Each row was made from one small tree. Brackets hold a mark, then the marks that hang from it, in alphabetical order. Every link used is in the known rows. Write each row's tree.
In the rows, 128 means zero.
Known rows
(vorat (didu (soredib megof) tegap)): [102 128 184 105 147 149 128 101  74  83 126 115 143 116  78 150 114 128
 126 123 140 101 113 133 143 120 145 153  87  65 186 105 126 160 118 159
 169  92 118  80 154 129 103 145 141  84 131  88  96 112 167 147 147 117
 100 121  96 112]
(vifil (sizi (dozalu (megof (tegap didu))))): [ 79 120 183  92 146 135 118 102 100  80 108 105 149 135  87 174 115 147
 126 113 138 102 107 135 114 154 189 120  94  98 152  96 135 127 121 165
 170 128 153  91 123 145 103 119 113  82 113 109 149 120 184 111 141 117
  73 124  95 109]
(vorat (didu (tegap megof))): [ 89 115 171 114 145 162 118 102  71  69 107 112 154 120  78 162 128 134
 123 136 143 129 122 142 130 135 141 136  84  70 173  96 131 151 117 152
 149 117 120  78 154 136 104 137 138  88 120 104  92 127 156 128 140 100
  92 120 101 112]
(didu resu tegap): [ 79 148 190 126 146 179 122 123  83  81 138 132 161 145  90 158 127 131
 107 120 140 115 111 132 134 134 141 139  98 106 161  85 122 174 114 190
 142 108 132  89 153 142  63 124 130 111 131 119 108 138 167 117 123 120
  80 149  95 124]
(vifil (sizi (dozalu (megof (soredib didu) tegap)))): [ 84 121 185  90 139 148 128  99  97  75  99 104 147 133  87 161 112 142
 132 103 134  80 117 137 120 150 189 124  93 103 148  99 132 125 118 163
 182 115 151  96 123 148 101 124 118  85 113 118 154 122 192 115 149 124
  81 126  84 114]
(didu (tegap (megof dozalu))): [ 96 121 168 124 158 169 104 111  93  70 102 119 173 125  81 161 130 140
 113 111 132 123 122 140 141 131 142 135  77  80 164  90 121 155 122 152
 143 129 148  94 139 136  92 129 124  89 113 123 102 141 157 117 143 117
  88 150 103 118]
(tegap (didu resu vorat) (megof soredib)): [ 84 136 197 100 159 172 127 106  89  73 111 101 140 118  66 141 101 134
 111 128 127 130 122 136 118 112 158 150  62 105 141  65 153 138 113 157
 156  93 127  86 136 140  87 126 139 100 122 145 136 163 169 135 143 118
  84 122  74 124]
(dozalu (megof tegap) (sizi vifil)): [105 116 182 101 152 136  99 123  97  57 111 107 160 131  75 167 113 133
 114 107 132  96 121 145 129 171 153 112  90  88 145  99 106 125 130 178
 162 110 164  93 116 148  90 115 100  75 106  93 115 123 196 118 134 101
  81 158  84  88]
(dozalu (megof (tegap (didu resu soredib vorat))) (sizi vifil)): [104 133 212  93 164 141 109 114  88  60 128 106 141 131  66 155  90 137
 110 109 125  92 111 128 123 151 162 134  76  96 150  90 112 128 126 186
 173  93 155  95 120 141  82 121 118  74 112 101 116 123 206 145 139 100
  83 156  64  93]
(vorat (didu resu (soredib (sizi dozalu)) (tegap megof))): [100 131 204 106 152 168 124  87  68  74 128 122 154 134  66 136  96 148
 126 123 129  93 116 123 140 110 170 152  77  70 173  88 129 155 107 167
 182  98 128  92 149 145  88 142 151  89 135 108 119 118 173 132 150 111
  86 120  80 114]
(vorat (didu (soredib (megof tegap)))): [109 119 179 101 137 144 139 103  91  91 120 109 136 106  78 153 115 121
 130 128 134  99 118 141 139 128 141 150  87  72 178 100 129 143 123 152
 176  90 123  80 152 132 111 144 125  87 130  82 109 123 164 139 143 110
  98 108  95 116]
(vorat (didu (soredib (sizi dozalu)))): [101 117 175  93 130 141 130  98  98  84 122 105 149 120  64 151 122 140
 144 132 136  92 104 130 136 118 159 142 103  80 179 112 163 136  92 148
 182 100 126  87 149 135 105 155 134  91 126  88 127 112 162 124 156 109
 103 105 101 116]
(dozalu (megof soredib tegap) (sizi vifil)): [113 120 185  90 150 149 114 119 101  66 103 103 154 126  80 152 102 132
 120 101 132  70 130 147 139 169 154 123  85  98 137 101 114 119 125 177
 171  91 165  99 109 149  92 116 105  81 104  97 122 128 209 126 139 117
  87 160  70  90]
(dozalu (megof soredib (tegap didu)) sizi): [ 91 118 169  80 151 142 112 105  96  70 103 110 146 113  92 152 109 143
 115 111 130  71 128 150 133 153 145 123  76  93 133  99 115 113 131 172
 179  92 152 103 108 150 105 112 112  86 114  94 129 137 205 136 146 118
  76 138  67 102]
(soredib (megof tegap) sizi): [ 96 105 170 119 142 123 101 113  91  72 104 110 158 109  86 167 123 135
 123  92 120  81 116 135 126 145 153 133  84  75 170  80 104 138 134 163
 196 103 140  96 122 170 102 120 104  63 133 101 136 148 166 124 154 112
  66 121  93 119]
(soredib (didu resu tegap vorat) (megof (dozalu (sizi vifil)))): [ 79 132 225 124 156 142 105 110  52  25 117  91 150 128  64 143  93 143
 106  94 122  92 110 108 112 110 176 144  82  82 178  73  98 170  93 177
 178  91 143  98 132 144  61 130 144  47 101 138 102 143 181 143 155 123
 101 143  62 115]
(sizi (dozalu (megof soredib)) vifil): [109 128 192  90 144 162 124 132 115  83 109  88 151 156  52 160  94 132
 139  98 140 113 114 136 142 147 174 122 103  99 141 104 155 130 105 160
 144 123 165  77 113 139  84 131 107 102  99 123 143 121 180 102 154 135
 111 155  87  90]
(megof (soredib didu) tegap): [106 118 160  99 129 177 163 110 100  92  89 108 130 119  93 156 124 116
 131 110 135  81 127 150 133 145 137 141  88 116 159  93 132 130 125 153
 171  94 139 104 137 145 103 135 116  95 123 105 115 153 171 142 158 125
  98 133  68 133]
(resu (didu (soredib (megof dozalu)) tegap vorat)): [ 96 128 202 108 156 151 111 113  87  91 126  98 136  95  74 143 114 126
 111  94 126  91  99 110 135 107 152 161  86  87 191  95 120 165 105 162
 175 103 133 103 153 124  97 145 147  81 113 119  94 132 178 161 144 128
 112 138  99 115]
(vorobi (sizi vifil)): [107 129 171 121 138 144 132 116 112  63 105  88 173 133  65 177 133 129
 139 123 156 115 113 138 134 147 174 121 113  87 168  83 162 152  90 145
 156 125 152  88 134 144 105 140 105  96 110 106 126 118 162 102 143  97
  88 136 114 118]
(vorat (didu resu (soredib (sizi vifil)) (tegap (megof dozalu)))): [113 129 211 114 150 174 125  86  72  71 130 115 153 137  64 132  93 138
 126 120 132  87 126 124 139 114 171 156  81  71 174  80 133 154 104 166
 178  93 140  95 146 145  85 146 143  74 119 106 103 126 169 141 149 112
  98 127  69 115]
(resu (didu (soredib sizi) vorat)): [ 92 121 185  99 136 141 114 110 104  91 128  98 142  94  66 142 133 124
 129 109 127  88  92 114 121 114 153 148 102 106 181  99 152 146  92 159
 184 100 124 103 156 136 103 150 143  89 124 111 120 132 174 148 148 106
 107 121 107 121]
(vorobi sizi): [ 93 128 157 120 139 139 123 110 113  64 104 102 176 118  80 177 144 137
 132 128 151 109 111 143 137 138 156 121 105  87 163  89 155 150  93 144
 162 123 141  89 138 145 111 137 109 106 123 103 133 121 161  97 139  97
  76 122 124 130]
(sizi (dozalu (megof tegap)) vifil): [114 119 191 101 151 158 120 131 110  81 109  94 147 159  58 181  97 131
 133  99 134 123 108 135 136 162 167 120  98  94 153  99 132 129 124 165
 146 135 169  78 118 139  84 127  98  95 102 113 127 120 176 103 148 120
  99 156  90  89]
(tegap (didu resu soredib vorat) (megof (dozalu (sizi vifil)))): [102 136 215 103 169 153 118  96  96  59 120  96 151 121  47 132  89 145
 110 124 119 117 117 121 125 102 177 151  66  88 156  70 148 139  98 155
 164  95 154 101 129 128  82 132 137  74 106 133 123 144 174 141 148 109
  95 134  73 113]
(dozalu (megof (soredib didu) tegap) (sizi vifil)): [107 119 184  87 143 150 123 110  87  54  96 101 146 131  77 147 100 130
 124  98 132  68 135 147 131 160 161 120  86  96 141  97 111 116 128 173
 181  92 161 103 107 153  95 119 111  72 103 101 120 130 206 138 155 115
  95 153  56  95]

Which tree is each row?
[100 107 186 121 136 124  95 115 101  60 106  86 167 126  60 154 113 137
 135  90 131  86 120 125 127 130 179 126 102  69 169  76 134 141 101 154
 181 106 161  94 109 163  92 130 101  48 100 115 135 148 156 116 162 125
  99 125  91 110] : (soredib (megof dozalu) (sizi vifil))
[ 92 128 174 105 138 177 133 100  92  69  95 113 157 126  73 132 117 121
 122 115 130 113 143 156 134 120 155 131  78  96 136  74 138 133 123 151
 163 103 135  92 133 153  93 126 126 102 126 132 139 153 164 119 152 119
  93 122  80 124] : (tegap (megof (soredib (didu resu))))
[ 80 131 209  94 147 154 125 104  89  66 111 104 143 132  85 160 102 146
 122 103 126  79 107 124 111 143 189 137  84 113 147  90 128 135 108 174
 182 104 144  95 135 147  85 127 130  85 116 136 155 126 200 112 139 122
  78 129  78 119] : (vifil (sizi (dozalu (megof (soredib (didu resu vorat)) tegap))))
[111 132 219  95 150 175 136 127  97  71 110  89 130 160  55 162  78 131
 131  92 126 103 107 125 129 145 176 137  85 111 149  90 132 132 111 173
 161 112 161  86 121 141  71 135 118  94 103 134 132 130 191 117 153 129
 106 156  61 100] : (sizi (dozalu (megof (soredib (didu resu vorat)) tegap)) vifil)
[ 97 123 185 102 147 142 114  99  87  91 123 104 149 101  77 129 117 128
 115  98 136  75 113 125 143 112 163 143  98  75 179  97 115 156 110 162
 181 102 146 114 134 132 107 128 137  80 113  99 102 130 183 158 147 130
 108 134  97 106] : (resu (didu (soredib (megof (dozalu sizi))) tegap))
[ 83 122 183  99 145 139 111 109 106  77 109 110 158 133  87 175 121 146
 125 110 133  96 107 135 119 159 182 121  95  99 151 101 130 132 120 166
 169 125 153  90 131 144 100 119 111  87 115 114 152 116 187  99 133 114
  71 131 105 109] : (vifil (sizi (dozalu (megof tegap))))
[ 98 164 218 116 168 178 124 127  87  84 154 132 147 127  75 150 109 133
 106 115 120 104  89 110 138 116 139 172  75 114 178  98 128 185 104 187
 158  83 117  91 175 121  59 148 156 107 141 127 105 120 185 139 123 119
  86 167  93 129] : (didu resu soredib tegap vorat)
[ 86 126 170  96 129 164 141 120  99  71 101  98 140 113  78 149 131 124
 132 117 133  99 112 137 124 123 141 143  94 118 163 101 159 143  95 150
 165  91 122  92 146 137  89 147 137  97 117 126 124 144 170 130 159 123
 110 130  85 133] : (megof (soredib (didu vorat)))
[103 132 201 107 139 158 142 100  84  91 135 116 135 117  78 142 101 120
 120 129 132  94 121 137 138 120 145 155  87  79 169  87 122 151 121 170
 175  81 121  81 154 137  92 137 128  95 138  92 116 129 170 136 131 113
  93 107  84 119] : (vorat (didu resu (soredib (megof tegap))))
[111 120 191 101 150 160 120  94  85  92 112 103 152 128  58 136 108 130
 130  94 133  94 112 120 143 119 187 141  93  80 179  89 135 146 113 155
 181 125 154 110 132 147 108 136 139  84 116 113 113 124 177 154 163 116
 102 141  90  98] : (resu (didu (soredib (sizi dozalu vifil)) (tegap megof)))
[ 94 131 195  97 147 174 123 116  90  71 113 118 132 126  91 152 104 125
 114  95 122  81 123 142 129 140 132 139  72 111 138  89 111 130 137 179
 174  92 136  91 133 152  82 134 120  94 123 122 124 145 193 130 145 124
  91 140  59 126] : (dozalu (megof (soredib (didu resu vorat)) tegap))
[101 109 174 123 145 145 114 120 109  84 102 103 153 108  88 167 121 129
 114 100 124  98 119 141 136 138 138 136  85  78 165  84 107 143 128 154
 165 110 153  92 125 142 100 125  98  73 112 106 119 155 158 116 140 129
  90 128  99 121] : (soredib (megof dozalu tegap))
[107 130 188 100 144 148 134 106 100  52  93  80 160 150  57 168  98 142
 146 102 151  94 116 135 140 137 193 116 102  82 155  88 156 135  92 147
 174 127 164  88 109 150 103 143 111  95 103 120 145 110 181 103 167 115
  97 137  85 109] : (vorobi (sizi (dozalu (megof (soredib didu))) vifil))
[ 74 121 184 114 139 126 110 120  73  44 104  92 145 110  68 160 126 125
 122 103 125 124 106 130 110 118 149 134  88  84 176  85 122 153 115 153
 175 105 117  77 144 144  91 138 133  69 121 129 123 140 159 131 162 111
  99 116  95 122] : (soredib (didu vorat) megof)
[ 96 138 220 103 156 139 121 108  92  72 138  94 136 126  54 142  91 138
 123 106 123  95 101 107 121 102 179 156  84  92 175  71 150 150  98 168
 183  85 140  93 129 141  78 143 130  66 117 125 131 146 167 151 156 124
  99 125  68 123] : (tegap (didu resu (soredib (megof dozalu) (sizi vifil)) vorat))
[117 125 189 101 149 155 141 105  99  59  88  83 152 148  62 173  94 141
 143  98 145  88 117 135 141 145 189 121  96  85 156  85 143 132 101 150
 181 126 169  94 108 151 107 140 106  92 106 113 138 116 187 109 166 114
  91 141  79 110] : (vorobi (sizi (dozalu (megof (soredib didu) tegap)) vifil))
[104 117 194 101 147 174 140 103 109  89 106  97 125 111  86 152 100 147
 122 105 119  50 112 118 125 123 154 161  73 118 161  76 144 129  92 164
 189  78 155 119 124 145  87 140 120  72 104 121 123 176 175 144 152 139
  90 127  47 143] : (megof dozalu (soredib sizi) (tegap (didu resu vorat)))
[104 146 201 118 164 174 113  97  78  78 134 146 170 138  75 130 107 140
 115 102 120  86 123 129 149 114 164 156  70  84 162  78 116 162 130 178
 182  95 138 106 144 159  76 132 141  93 147 118 128 128 178 135 147 115
  67 151  79 123] : (didu resu (soredib sizi) (tegap megof))
[122 132 184 110 168 165 116 104  96  75 112 119 171 126  64 140 110 137
 118 106 126 100 123 132 156 124 163 147  76  73 171  99 126 156 119 152
 161 106 161 107 134 130  94 137 132  79 113 109 104 119 177 139 152 118
  94 169  93 104] : (didu soredib (tegap (megof (dozalu (sizi vifil)))))
[ 82 131 229 110 154 154 102 113  51  29 121  98 147 167  51 158  87 152
 130  85 123  94  94 100 109 125 193 135  90  99 172  80 121 152  95 187
 188 114 143  92 128 163  57 144 147  61 112 145 122 124 187 134 176 113
  95 149  53 111] : (soredib (didu resu tegap vorat) (sizi (dozalu megof) vifil))
[101 112 171  92 148 155 127  94 104  68  86  83 155 120  60 135 104 143
 125 122 137 108 139 145 132 122 176 129  78  82 143  77 158 118 103 137
 160 105 168 107 104 138 107 120 118  73  89 122 128 157 165 134 162 124
 102 127  69 105] : (tegap didu (megof (dozalu (sizi vifil)) soredib))
[ 74 137 202 123 154 171 117 110  58  43 114 116 150 135  72 153 118 133
 108 113 124 130 110 125 114 117 151 142  75 100 167  75 115 165 115 172
 160 109 118  88 157 144  69 137 152  85 127 144 104 141 167 134 150 103
  88 139  79 130] : (soredib (didu resu (tegap megof) vorat))
[100 113 165 105 139 173 126  98 106  69  82 101 158 115  71 135 120 131
 125 110 129 102 142 153 140 113 151 132  78  86 143  81 147 127 113 131
 162 109 152 101 124 143 103 136 119  85 106 132 131 159 157 117 163 127
 107 121  82 128] : (tegap (megof dozalu (soredib didu)))
[ 96 114 171  89 144 153 115 108  98  84 106 116 137 123  92 157 110 136
 127  94 130  69 128 147 133 146 143 131  77  96 140  89 125 113 141 170
 185  98 146  97 109 162 107 126 106  84 121 101 132 147 186 136 160 126
  81 129  62 117] : (dozalu (megof (soredib sizi) (tegap didu)))
[127 121 210 114 161 136 111 123 107  73 118  96 144 105  58 157  98 134
 128  85 106  73  95 106 132 125 164 166  72  86 188  90 127 152 106 156
 196  83 147 100 138 139  90 152 123  53 116 114 120 133 176 142 156 117
  94 150  86 118] : (didu (soredib (megof dozalu tegap) (sizi vifil)) vorat)
[107 128 186 109 152 139 117 115 112  57 103  84 171 149  57 180 108 145
 140 107 149 111 108 133 141 146 187 113 105  79 155  91 154 140  93 151
 161 140 165  81 116 145 101 138 103  98 106 113 143 106 176  91 152 107
  88 140 107 105] : (vorobi (sizi (dozalu megof) vifil))
[ 89 114 181  91 158 149 116 102  92  65  91  88 146 115  56 153 103 153
 129 116 121 118 111 126 119 114 172 144  63  90 154  80 162 124 102 139
 176 108 134  93 122 144 105 134 138  81 116 139 144 150 168 132 170 115
  84 119  79 117] : (tegap (didu vorat) (megof (soredib (sizi dozalu))))
[101 108 161 110 140 161 140 110 118  96  99 100 135 118  89 175 126 134
 121 122 134 105 113 140 130 139 137 136  91 101 167  89 137 127 119 148
 154 118 160 104 128 129 103 133 101  83 103  99 102 163 148 131 146 123
  98 125  84 132] : (megof dozalu (tegap didu))
[ 96 145 202 111 143 143 115 105  96  84 144 126 163 126  73 127 106 130
 121 100 121  75 116 129 142 109 164 148  91  85 157  79 127 156 120 178
 193  78 133  94 136 160  78 130 123  89 147 109 155 134 175 125 145 125
  79 122  88 123] : (didu resu (soredib megof sizi))
[103 127 211 105 158 141 108 111  83  77 124  89 140 101  61 138 104 128
 113  94 128  85  99 104 130 115 169 157  90  83 192  97 122 165  96 165
 179  97 144 107 143 124  94 140 148  69 104 116  92 124 190 166 146 122
 116 148  92  99] : (resu (didu (soredib (megof (dozalu (sizi vifil)))) tegap vorat))
[ 83 133 214 124 143 157 117 113  54  36 122 101 148 152  61 156 113 136
 129 100 129  96 101 105 102 126 180 142  96 109 184  73 130 163  91 184
 183 100 128  97 146 161  61 146 147  58 116 134 105 138 171 146 165 104
  96 147  60 126] : (soredib (didu resu tegap vorat) (sizi vifil))
[102 114 216 112 157 130 116 115  79  64 109  82 138 140  54 170  80 147
 129  90 118  98  98 107 114 136 197 143  81  84 177  67 118 142 111 171
 192 108 153  90 110 162  84 123 113  56 115 122 139 146 173 134 163 120
  77 131  67 101] : (soredib (megof (tegap (didu resu vorat))) (sizi dozalu vifil))
[102 111 170 115 148 147 100 108 110  56  92  97 182 119  61 152 124 139
 118 122 130 122 131 146 133 134 161 119  86  77 148  84 140 132 106 140
 147 121 165  98 122 138  95 120 110  76  96 120 126 143 161 103 143 106
  95 138 106 103] : (tegap (megof (dozalu (sizi vifil))))
[111 116 182  97 143 161 113 118 106  80 106 115 147 131  85 158 108 128
 130  89 128  67 128 145 138 159 147 130  84  98 140  91 122 120 138 173
 178  98 156  94 115 163  96 130 101  83 116 104 131 140 190 126 151 123
  87 148  69 111] : (dozalu (megof (soredib (sizi vifil)) tegap))
